Each row was made from one path, in order. Every step used is in the known rows, and no mark comes twice. Write each row's path.
In the rows, 128 means zero.
Known rows:
k > x > r > g > z > e > a: [102 134 127 168 114 115 117 159  66 128 131 125  21 122 135 125 150  95
 124  76 141 127 102 112 122 125 132 105 143 149]
w > n: [136 132 125 104 134 126 128 127 145 129 139 134 140 135 111 139 126 124
 144 123 124 123 124 135 122 137 147 121 150 127]
e > a > g: [134 132 122 146 118  91 120 160  84 119 135 121  64 121 128 141 120 103
 111 129 142 141 107 117 131 116 144 129 103 149]
x > r > g > a > e: [104 138 136 172 122 126 115 129  70 127 139 125  83 120 142 123 125  99
 132  89 128 135 101 118 107 130 128 101 122 161]
g > d: [115 124 123 151 127 124 126 107 110 127 127 128 109 122 124 133 123 128
 106 128 126 122 124 125 124 126 126 116 159 137]
e > a > g > r > x: [106 140 121 152 117  84 119 152  66 111 134 115  39 120 129 141 135 105
 112 114 137 147 100 112 130 124 151 118 110 159]
y > e > a > g: [144 145 129 178 119  91 111 162  98 121 149 124  57 122 130 138 121 113
 107 118 154 134  98 115 127 131 146 144  85 157]
e > a > g > r > x > n: [106 140 117 140 115  72 126 151  69 115 140 116  48 121 135 140 117 113
 114 111 134 145  95 112 127 120 150 111 126 162]
s > w: [140 131 116 107 129 140 125 132 133 132 135 122 145 129 101 132 132 129
 142 143 119 129 124 137 126 128 136 128 153 123]
g > z > x: [115 122 132 160 130  90  93 158 109 130 129 119  67 130 144 127 150 140
 155 112 124 135 129 107 126 142 150  99 133 138]
y > e > z > x > r > g: [123 148 128 194 122  79  91 166  89 123 154 131   9 121 126 127 123 126
 116 103 141 132 110 111 114 141 145 129 106 158]
a > e > z > x: [126 122 137 176 116  76 113 170  91 121 152 122  49 135 132 124 135 131
 129 121 128 134 117 110 128 123 144 119 127 149]
r > g: [104 138 139 160 125 118 123 119 109 121 128 122 119 123 136 129 134 116
 130 119 120 132 122 128 120 122 128 107 117 140]
x > r: [123 130 115 129 130 134 122 132 110 131 132 138  99 124 120 124 114 116
 124 117 133 131 117 129 115 134 119 129 128 135]
g > r > x > n: [ 86 141 121 122 125 104 135 115 104 121 136 120 101 128 137 126 129 142
 131 101 118 135 113 119 122 134 139 102 160 148]
k > x > r > g > a > e: [ 99 131 131 169 113 147 124 144  80 129 140 126  65 131 143 119 146  92
 129  75 137 123  90 121 113 123 127  93 141 148]
g > z > e: [129 130 143 165 125  91 112 146  95 131 129 119  79 124 146 127 154 135
 141 111 130 134 135 104 138 141 147 118 148 145]
e > y: [131 130 129 148 123 126 133 134 115 121 130 127  51 121 125 128 118 131
 114 134 137 120 130 115 133 125 122 141 135 128]
e > a > g > r: [115 139 119 157 115  83 124 151  73 114 131 117  36 120 133 141 135 102
 102 119 144 144 106 117 129 127 150 123 114 150]
e > a > g > z > x > n: [125 127 120 154 117  55 105 178  75 124 141 115  32 123 144 140 115 119
 132 115 137 144 104 103 127 121 156 104 125 157]
a > g: [131 130 123 162 120 109 123 146 112 120 143 127  97 134 138 134 127 113
 125 144 135 137 110 127 124 125 142 111 122 140]
e > z > g > a: [131 136 128 157 120  91 106 167  67 129 152 120  36 118 135 140 129 117
 115 109 135 143 123 102 129 129 159 116 156 157]
g > r > x: [ 84 142 127 138 127 117 127 116 100 116 128 120  89 127 130 127 152 132
 128 106 121 137 117 120 126 140 140 110 136 145]
g > a > e: [130 128 146 155 120 128 123 135  89 130 140 116 116 129 153 125 137 117
 138  96 132 130 111 112 126 132 142 111 129 153]
k > x > n: [119 122 116 111 115 133 144 143 132 137 139 129 114 137 139 123 119 127
 132 101 134 114 107 128 125 116 124 106 175 124]
z > g: [128 130 123 155 123 106 127 147 115 123 151 129 101 132 142 136 127 123
 113 132 128 133 126 125 119 126 142 104 145 139]
r > g > a > e > z > x > n > w: [113 133 141 173 111  76 114 144  76 128 159 114  81 125 156 132 127 119
 140  86 118 138 103 108 116 131 150  87 158 163]

Write each row's path:
[123 150 132 194 121  84  88 167  74 126 155 127   4 117 134 128 125 122
 119  90 143 133 107 105 114 146 151 123 110 167]
y > e > z > x > r > g > a
[131 141 130 168 110  66 139 153  66 113 138 121  25 122 146 133 142 109
  93 118 142 138 120 115 133 133 151 123 133 154]
z > e > a > g > r
[130 118 110 102 112 128 146 139 144 141 150 132 138 140 136 130 123 127
 133  97 132 118 102 131 127 127 126 110 198 118]
k > x > n > w
[144 134 137 161 117 100 145 139  99 118 136 130  37 123 139 123 129 133
 102 129 138 119 140 114 137 131 129 138 149 136]
z > e > y
[127 131 127 161 120  81 103 168  72 123 132 113  46 118 133 143 132 106
 128 118 141 147 105 104 135 122 152 122 108 155]
e > a > g > z
[132 129 147 168 117 127 126 139  82 125 142 115  65 124 151 125 130 119
 129 100 138 126 112 104 130 129 138 120 133 153]
g > a > e > y
[106 141 145 160 124 126 117 120  86 125 128 115 109 118 149 130 138 109
 135  96 123 134 117 119 118 129 138  97 124 153]
r > g > a
[ 95 133 137 173 125  76 102 143  98 126 135 115  77 126 154 128 132 134
 154 103 114 135 119 111 115 130 144  78 140 150]
r > g > z > x > n
[142 144 132 157 124 103 113 150 109 125 141 125  75 118 124 134 120 123
 109 107 149 128 110 116 130 133 137 155  89 149]
y > e > a
[ 99 133 124 152 117 154 121 140  86 131 132 128  65 126 138 122 143  94
 128  77 137 122  97 124 112 127 127  97 145 142]
k > x > r > g > a
[ 96 141 122 169 119 100 122 137  89 110 142 121  67 134 140 133 146 116
 125 128 129 143 101 120 122 134 152  97 130 154]
a > g > r > x
[130 139 123 144 108  52 142 150  71 118 156 123  56 125 145 138 127 120
 106 107 132 142 106 111 132 134 153 115 165 161]
z > e > a > g > r > x > n > w
[114 130 127 170 109  60 125 159  79 123 179 120  69 135 138 137 130 131
 123 104 122 145  98 104 127 128 154 106 179 164]
a > e > z > g > r > x > n > w
[117 154 129 191 121  79 102 162  85 119 164 124  21 122 128 136 136 131
 107 103 142 139 108 104 125 141 159 129 126 167]
y > e > z > g > r > x
[104 131 119 160 126 100 110 147 101 120 138 134  53 129 137 121 124 120
 128 114 121 130 119 129 102 135 130  91 120 141]
z > x > r > g
[120 126 119  91 125 106 131 126 130 133 156 130 170 131 126 134 104 146
 151 110 109 135 104 119 128 125 131 112 170 145]
r > x > n > w
[125 128 125 167 119  67  98 178  72 120 134 114  24 123 138 141 134 110
 129 119 139 145 107 104 130 125 157 111 106 155]
e > a > g > z > x
[130 130 138 176 117 107 124 152  85 124 161 120  92 132 162 133 135 115
 120 106 131 135 113 112 117 129 154  91 147 159]
z > g > a > e
[130 125 140 168 116  93 119 156  91 125 148 120  77 130 125 127 132 124
 128 121 131 135 114 110 135 119 138 135 128 150]
a > e > z
[105 141 129 154 127 133 113 125  77 129 132 128  83 115 138 126 123 100
 130  92 129 135 109 121 107 134 128 104 125 155]
x > r > g > a
[102 137 112 142 118  84 135 134 105 121 166 126  99 133 147 140 132 133
 116 107 119 142 109 120 116 141 152  87 189 150]
z > g > r > x > n > w
[106 141 132 174 124  92 106 145  57 126 130 124  39 111 134 129 133 103
 127  92 131 141 113 108 118 132 134 112 124 162]
x > r > g > z > e > a
[121 152 123 169 116  74 116 155  85 118 156 121  46 122 136 136 113 123
 111 101 147 137  88 109 124 132 152 127 106 171]
y > e > a > g > r > x > n
